What can hang from each mark
zigu: guses roba
mesogu: zigu
guses: lopi zoguv
boze: lopi
nunol: lopi
zoguv: guses
disu: guses
lopi: boze fimut nunol pumidaf roba
fimut: zigu
roba: zigu

Every row comes from one small tree of marks. Brackets hold a mark, then the marks that hang from it, in alphabetical order. Every link used is in the known rows. Which tree was each row made from?
Known rows
(zigu (guses (lopi boze) zoguv) roba): [ 1.89  3.23  4.41 -1.11 -0.93  0.64  0.30  4.79 -1.49  0.54  0.45 -3.19
 -1.10 -0.10 -1.26  0.59  2.54 -1.22  3.04 -3.20 -5.05  3.35  0.54  2.00
 -3.63]
(roba (zigu guses)): [ 1.84 -4.07  0.22  0.41 -0.04 -0.92  1.38  3.67 -1.14  1.84  1.90  6.90
 -1.45 -1.08 -1.05  0.84  7.40 -1.05  2.50  0.76 -2.12 -2.61  1.12  2.50
 -4.09]
(nunol (lopi boze fimut pumidaf)): [ 2.11  1.09 -7.63  1.99  4.65  0.29  0.92  1.59 -2.75  0.39  1.45 -2.14
 -2.53 -3.38 -0.59  0.80  6.23 -0.54  1.23 -3.66 -1.51 -1.02 -2.05  0.28
 -2.66]
(boze (lopi fimut pumidaf)): [ 0.74 -1.13 -5.08  1.23  2.67  2.63  1.45  0.50 -2.13 -0.03  2.71  1.73
 -0.08 -0.10 -0.33  1.28  8.52 -0.73  0.73 -0.68 -0.50 -0.77 -3.46  1.60
 -3.55]
(mesogu zigu): [ 0.26 -2.41 -2.20  2.31 -3.98  1.02  1.39  3.65 -2.62  0.10  0.15  4.11
 -4.93  1.28 -0.29  0.56  5.98 -2.00 -0.93 -0.79 -1.47 -1.22  0.04  1.97
 -5.47]
(fimut (zigu (guses (lopi boze)) roba)): [ 2.21 -0.71  2.17  0.64  1.03  1.18 -0.09  3.18 -0.73  0.02  1.26 -1.70
 -3.95 -3.20 -1.10  0.02  3.82  0.14  3.32 -1.99 -1.57  2.12 -0.92  1.90
 -4.74]
(lopi pumidaf): [ 1.09 -2.38 -1.88  2.25  0.64  0.89  2.27  4.29 -1.68  0.90  1.74  0.60
 -1.69 -0.73 -0.33  1.77  5.61 -1.49 -0.28 -0.47  0.35 -0.87  0.55  0.66
 -3.52]
(lopi roba): [ 1.34 -1.35 -2.51  0.26  0.45  1.91  2.42  2.97 -0.60  1.03  1.05  3.24
 -1.56 -1.44 -0.97  0.49  3.59 -1.21  0.49 -1.52  0.51 -0.97 -0.01  0.34
 -4.34]
(zigu (guses lopi zoguv) roba): [ 1.10  1.81  4.74 -0.24 -1.67  1.39  0.63  5.75 -1.15  0.70  0.70 -1.29
 -1.21 -0.06 -0.98  1.21  2.21 -1.72  3.18 -2.09 -3.62  2.73  1.22  1.54
 -3.63]
(mesogu (zigu (guses lopi zoguv) roba)): [ 0.16  2.95  2.92  1.33 -4.36  1.68  1.06  3.86 -2.43  0.15  0.26 -1.29
 -3.47  0.66 -0.47  0.86  2.41 -2.19  1.01 -2.40 -4.37  2.03  0.31  2.19
 -4.98]
(nunol lopi): [ 0.89 -4.30 -6.01  1.94  1.00  1.06  0.61  4.80 -2.26  1.08  0.40  4.79
 -5.50 -0.06 -0.54  0.89  7.64 -1.63  1.96 -0.11  0.34 -1.97  1.97  1.00
 -3.52]
(zigu (guses lopi)): [ 1.23  0.81  2.47  1.07 -0.61 -0.12  1.82  3.02 -2.31  1.04  0.24  4.82
 -2.72 -1.43 -0.80  1.13  3.55 -1.96  2.55 -0.36 -1.32 -1.99  1.31  1.25
 -4.54]
(lopi fimut nunol pumidaf (roba zigu)): [ 1.81 -0.06 -3.41  0.72  6.83 -1.13  3.42 -0.47  0.09  0.96  3.14  0.21
  2.08 -2.02 -0.05  0.34  1.15 -0.32 -0.61 -2.94  1.65 -2.21 -2.78 -1.04
 -3.51]
(zoguv (guses (lopi boze nunol pumidaf roba))): [ 1.94 -0.72  1.49  0.93  3.90 -0.03  2.50  0.14 -2.30  0.28  1.74 -2.75
 -2.85  0.67  0.25  0.68  0.99 -1.06  0.92 -3.22  2.46 -4.54  2.10 -1.55
 -3.65]
(fimut zigu): [ 1.57 -6.42 -1.67  2.12  0.00  1.77  0.49  4.22 -0.29  0.08  1.97  4.52
 -5.18 -1.04 -0.29  0.71  4.63  0.13  1.81  0.77  0.76 -0.72  0.16  0.70
 -4.22]
(disu guses): [ 1.13 -2.72 -3.18  0.72 -2.98 -1.98  2.30  4.19 -1.57  1.40  0.86  6.44
 -2.30  1.41 -1.64  0.95  7.88 -2.40  2.52  0.47 -0.55  0.98  1.13  1.53
 -4.32]
(zigu (guses (lopi fimut nunol) zoguv) roba): [ 1.05  2.28  4.47 -0.37  0.60 -0.03  0.26  3.81 -0.94  0.13  0.68 -0.94
 -0.25  0.97 -0.84  0.76  0.95 -1.54  2.67 -2.76 -2.75  1.80 -0.86  1.11
 -3.90]
(mesogu (zigu (guses lopi) roba)): [ 0.23  2.09  1.81  1.56 -3.28  1.03  1.13  3.37 -2.75  0.02 -0.35 -0.74
 -3.87 -1.01 -0.87  0.43  4.86 -2.37  0.61 -2.65 -2.82  1.19 -0.50  2.73
 -6.01]
(roba zigu): [ 2.09 -7.45 -2.21  0.30  0.05 -0.74  1.38  5.90 -0.45  1.28  1.78  6.85
 -2.12 -0.78 -0.59  0.47  7.64 -0.59  1.46  0.16 -0.74 -1.86  2.09  1.11
 -3.65]
(disu (guses (lopi fimut roba) zoguv)): [ 1.58  3.34 -1.94 -0.08 -1.68 -1.00  3.75  3.12 -0.56  0.93  1.77  3.25
 -0.07 -0.97 -0.72  1.11 -0.58 -1.51  3.75 -2.68 -2.26  2.05  0.84 -2.01
 -2.43]
(guses (lopi nunol roba) zoguv): [ 1.07  0.25  1.78 -0.31  0.62  0.01  3.05  4.14 -0.30  0.81  0.92  3.60
 -2.36  3.13  0.69  0.55 -3.89 -1.20  0.98 -1.14  0.03 -0.50  3.75 -2.22
 -2.93]
(zoguv guses): [ 1.26 -6.72  0.56  1.77 -0.95  1.99  0.45  3.45 -2.16  0.21  1.72  2.73
 -3.96  1.72 -0.39  1.53  6.87 -1.51  2.07 -0.60  1.46 -4.99  1.72  0.47
 -3.98]
(guses (lopi pumidaf roba) zoguv): [ 1.33  3.00  0.80  1.00  0.75  1.95  4.14  4.41 -0.45  0.94  2.24 -1.46
 -0.76 -1.33  0.79  1.81 -4.17 -0.91  1.25 -2.48 -1.31  0.73  3.26 -2.85
 -1.65]
(nunol (lopi (fimut zigu) pumidaf roba)): [ 1.39  1.32 -8.01  3.16  5.86  3.07  2.10  0.07 -0.90  0.52  3.01 -1.86
 -2.76 -5.59 -0.09  1.09  2.09  0.05  2.11 -2.99  1.04 -1.13 -2.40 -1.19
 -2.72]

Write each row's tree
[ 0.14  6.26  1.76  2.33 -2.54  1.92  3.32  0.71 -2.76  0.85  1.30 -0.34
 -2.67 -0.34  0.24  1.51 -0.94 -2.13  0.34 -1.82 -3.55 -0.70  0.68  0.76
 -4.33] -> (mesogu (zigu (guses (lopi pumidaf roba) zoguv)))
[ 2.04 -0.54  0.19  0.60  3.49 -2.80  2.53  3.14 -2.13  0.40  0.26  0.03
 -2.76  0.89  0.14  0.09  1.75 -1.11 -0.53 -2.11  0.80 -0.98  1.98 -0.60
 -3.82] -> (guses (lopi boze nunol pumidaf))
[ 0.37 -1.93 -4.30  0.99  4.05  0.75  1.39 -0.64 -1.96  0.07  2.32  3.18
 -0.47  3.23 -0.04  0.75  7.74 -1.07 -0.32  0.20  1.02 -1.72 -3.12  1.83
 -4.24] -> (boze (lopi fimut nunol pumidaf))
[ 2.31  1.80  1.15  0.53  0.35 -0.15  2.62  5.15 -1.67  0.50  1.62 -2.35
 -1.80  0.13  0.55  1.34 -0.91 -0.50  1.18 -2.71 -3.35  1.17  3.16 -1.66
 -1.54] -> (guses (lopi boze pumidaf) zoguv)
[ 2.38 -0.18  1.26 -0.61 -1.29 -0.28  1.66  5.96 -1.42  0.23  0.72  1.51
 -2.92  1.06  0.18  0.65 -0.22 -0.54  1.80 -2.31 -3.67  0.71  3.56 -1.23
 -2.15] -> (guses (lopi boze) zoguv)
[ 1.30 -0.39 -0.45  0.34 -3.84 -1.93  3.17  5.62 -1.19  1.29  1.17  5.31
 -2.41  1.89 -0.64  1.43  2.03 -2.13  3.63 -0.31 -2.16  1.96  3.82 -0.77
 -2.62] -> (disu (guses lopi zoguv))
[ 1.85 -0.55 -0.96 -0.30  1.46  0.82  2.74  1.55 -0.39  2.01  2.09  4.50
 -0.22 -2.67 -1.13  0.44  4.21 -0.89  1.91 -1.00 -1.25 -2.00  0.18  1.41
 -4.19] -> (lopi (roba (zigu guses)))
[ 1.35 -1.72 -6.92  3.35  4.62  2.43  0.33  2.89 -1.16 -0.08  2.43 -2.91
 -3.49 -4.59 -0.32  1.14  5.54 -0.12  2.32 -2.84  0.47  0.50 -2.18 -0.05
 -2.81] -> (nunol (lopi (fimut (zigu roba)) pumidaf))
[ 0.62  0.06 -4.96  1.02  6.00  2.57  2.12 -3.20 -0.67  0.01  3.61  1.09
 -0.43  0.45  0.09  0.34  4.00  0.16  0.34 -0.51  2.01 -1.03 -4.28  0.82
 -4.20] -> (boze (lopi (fimut zigu) nunol pumidaf roba))
[ 2.55  2.02 -1.59 -1.37 -1.30 -2.66  3.90  3.59 -0.62  1.78  1.84  3.05
 -0.62 -0.10 -0.90  0.36  0.90 -1.09  3.70 -2.28 -3.60  2.42  3.26 -1.02
 -2.26] -> (disu (guses (lopi boze (roba zigu)) zoguv))
[ 2.33  0.69 -2.79  0.64  5.25 -2.52  1.23  0.01 -1.90 -0.17  1.39 -2.10
  0.10  0.61 -0.47  0.11  4.23 -0.48 -1.46 -3.38 -0.20 -1.34 -4.02  0.59
 -3.93] -> (lopi boze fimut nunol pumidaf)
[ 1.84  2.52 -7.29  1.25  4.87  1.26  2.38  0.97 -2.30  1.43  1.43 -2.95
 -2.84 -2.79 -0.65  0.60  4.68 -0.87  0.73 -3.17 -0.67 -0.67  0.37  0.45
 -2.94] -> (nunol (lopi boze pumidaf roba))
[ 1.11  0.87  0.53  2.69  4.30  0.14  1.22 -0.90 -0.70  0.15  3.36 -0.28
 -0.89  0.73  0.37  1.50 -0.13 -0.20  0.87 -0.34  0.17 -1.73 -3.60  0.32
 -3.50] -> (lopi (fimut (zigu (guses zoguv))) nunol pumidaf)
[ 0.84  0.51  3.51 -0.15 -2.36  2.07 -0.18  4.95 -1.03  0.98  1.09 -1.07
 -0.68  1.63 -1.50  1.38  5.11 -1.82  2.71 -1.11 -4.10  2.52 -0.35  3.25
 -3.99] -> (zigu (guses zoguv) roba)
[ 1.27 -2.03  2.48  1.21 -1.14  3.01 -0.48  3.98  0.02  0.36  2.42 -0.38
 -3.24 -0.12 -0.87  1.05  3.40 -0.18  3.46 -0.09 -2.47  2.37 -0.88  2.46
 -3.96] -> (fimut (zigu (guses zoguv) roba))
[ 2.38  0.84 -7.40  0.96  5.54  0.22  2.59  1.35 -1.70  1.88  2.18 -1.73
 -2.17 -3.64 -0.57  0.29  5.11 -0.37  1.30 -3.00 -1.04 -1.01  1.11  0.31
 -2.55] -> (nunol (lopi boze pumidaf (roba zigu)))
[ 1.93 -1.35  2.64  0.38  2.03  0.08 -0.12  2.47 -0.67  0.00  1.03 -0.68
 -4.30 -1.15 -0.93 -0.38  3.27 -0.10  2.73 -1.50 -0.49  1.59 -0.72  2.08
 -5.13] -> (fimut (zigu (guses (lopi boze nunol)) roba))
[ 1.25  0.90 -0.17  0.60  5.16 -1.33  3.76 -0.79 -0.59  2.35  2.74  1.52
  0.84  0.31 -0.33  0.64  1.88 -1.29 -0.30 -0.29  1.32 -2.59  0.19  1.09
 -4.32] -> (lopi nunol pumidaf (roba (zigu guses)))
[ 0.07  1.09  0.82  1.60 -3.72  1.70  0.40  2.77 -2.71  0.24 -0.01 -0.21
 -3.48  0.18 -1.30  0.49  7.19 -2.45  0.16 -1.94 -3.07  1.19 -1.73  4.08
 -6.31] -> (mesogu (zigu guses roba))
[ 3.04 -1.07 -1.14  0.09  2.50  0.02  0.38  3.98 -0.63 -1.25  0.91 -1.71
 -2.91 -4.99 -0.60 -0.48  2.33  0.80  2.34 -4.98 -1.36  1.71 -1.81 -1.02
 -3.71] -> (guses (lopi boze (fimut (zigu roba))))
[ 2.09  6.02  2.65  0.76  1.13  0.06  2.03  1.25 -2.27  0.63  1.84 -1.74
  0.11 -1.74 -0.34  1.63 -0.54 -0.83  2.54 -2.82 -4.75 -0.49 -0.95  0.11
 -2.49] -> (zigu (guses (lopi boze fimut pumidaf) zoguv))
[ 1.47  1.01  0.96 -0.11 -0.80  1.72  3.14  5.10 -0.33  0.72  1.32  2.42
 -1.81 -0.31  0.43  1.06 -3.17 -0.87  2.02 -2.03 -1.68  0.45  3.55 -2.45
 -2.25] -> (guses (lopi roba) zoguv)
[ 2.84  5.34 -4.63  0.31  5.16  1.05  2.87 -1.08 -1.21  0.14  2.35 -5.81
  2.05 -5.44 -1.00  0.40  2.00  0.14 -0.41 -6.01 -1.83  0.18 -5.03 -0.46
 -3.18] -> (lopi boze fimut pumidaf roba)
[ 1.30 -1.51 -7.44  3.80  4.55  2.04  0.96  1.96 -1.48  0.19  2.65 -0.13
 -4.02 -4.14  0.08  1.42  4.59 -0.13  2.15 -1.78  0.67 -1.52 -1.62 -0.49
 -2.67] -> (nunol (lopi (fimut zigu) pumidaf))
[ 1.66 -5.10  1.75  0.63  2.47 -0.09  2.22  1.88 -1.31  0.57  1.88  3.19
 -3.39  0.97  0.31  0.48  1.78 -1.12  2.22 -1.65  3.12 -5.62  3.59 -1.74
 -3.81] -> (zoguv (guses (lopi nunol (roba zigu))))
[ 1.99  3.98  1.35 -0.45  3.01 -0.84  3.66  2.23 -0.87  0.89  1.54 -2.56
 -1.06  1.92  0.71  0.47 -4.40 -0.64 -0.06 -2.88 -1.28  0.69  2.72 -2.13
 -2.24] -> (guses (lopi boze nunol pumidaf roba) zoguv)
[ 2.68 -0.42  0.17  0.40  2.46  1.39  1.64  0.47 -1.99 -0.56  1.73 -1.64
 -2.08 -2.85 -0.31  0.51  1.75 -0.36  2.60 -5.08  0.40 -4.24 -0.11 -2.01
 -3.41] -> (zoguv (guses (lopi boze fimut roba)))
[ 2.60 -0.54 -2.81  1.45  6.25 -1.59  0.79 -0.84 -1.00 -0.58  2.50 -2.45
 -1.69 -0.50 -0.08 -0.11  2.50  0.79 -0.53 -2.67  0.40 -0.78 -4.52  0.25
 -3.86] -> (lopi boze (fimut zigu) nunol pumidaf)
[ 2.45  3.38  0.21 -1.38  2.85 -0.92  2.30  1.57 -0.53 -0.09  1.05  0.28
 -0.57  0.72  0.29 -0.23 -4.46 -0.07  1.00 -4.30 -2.22 -0.06 -0.01 -2.52
 -2.68] -> (guses (lopi boze fimut nunol roba) zoguv)
[ 1.77  0.20 -0.10 -0.47  0.63  1.20  2.71  2.10 -0.18  2.12  2.50  4.15
  0.15 -1.31 -0.80  0.79  2.18 -0.79  2.31 -0.74 -2.55 -1.41  0.95  1.03
 -3.40] -> (lopi (roba (zigu (guses zoguv))))
[ 1.75 -1.70 -3.34  3.26  3.25  1.94  1.40  1.82 -0.49 -0.46  3.35 -1.23
 -1.44 -4.59  0.04  1.54  2.82  0.47  1.05 -2.15  0.42 -0.66 -3.83 -0.64
 -3.06] -> (lopi (fimut zigu) pumidaf)
[ 1.16  1.61  0.82  0.44  4.44 -0.80  3.78 -0.19 -0.36  2.45  3.16  0.95
  1.05  1.61  0.00  0.98  0.03 -1.21  0.05 -0.11  0.05 -1.97  0.77  0.72
 -3.45] -> (lopi nunol pumidaf (roba (zigu (guses zoguv))))
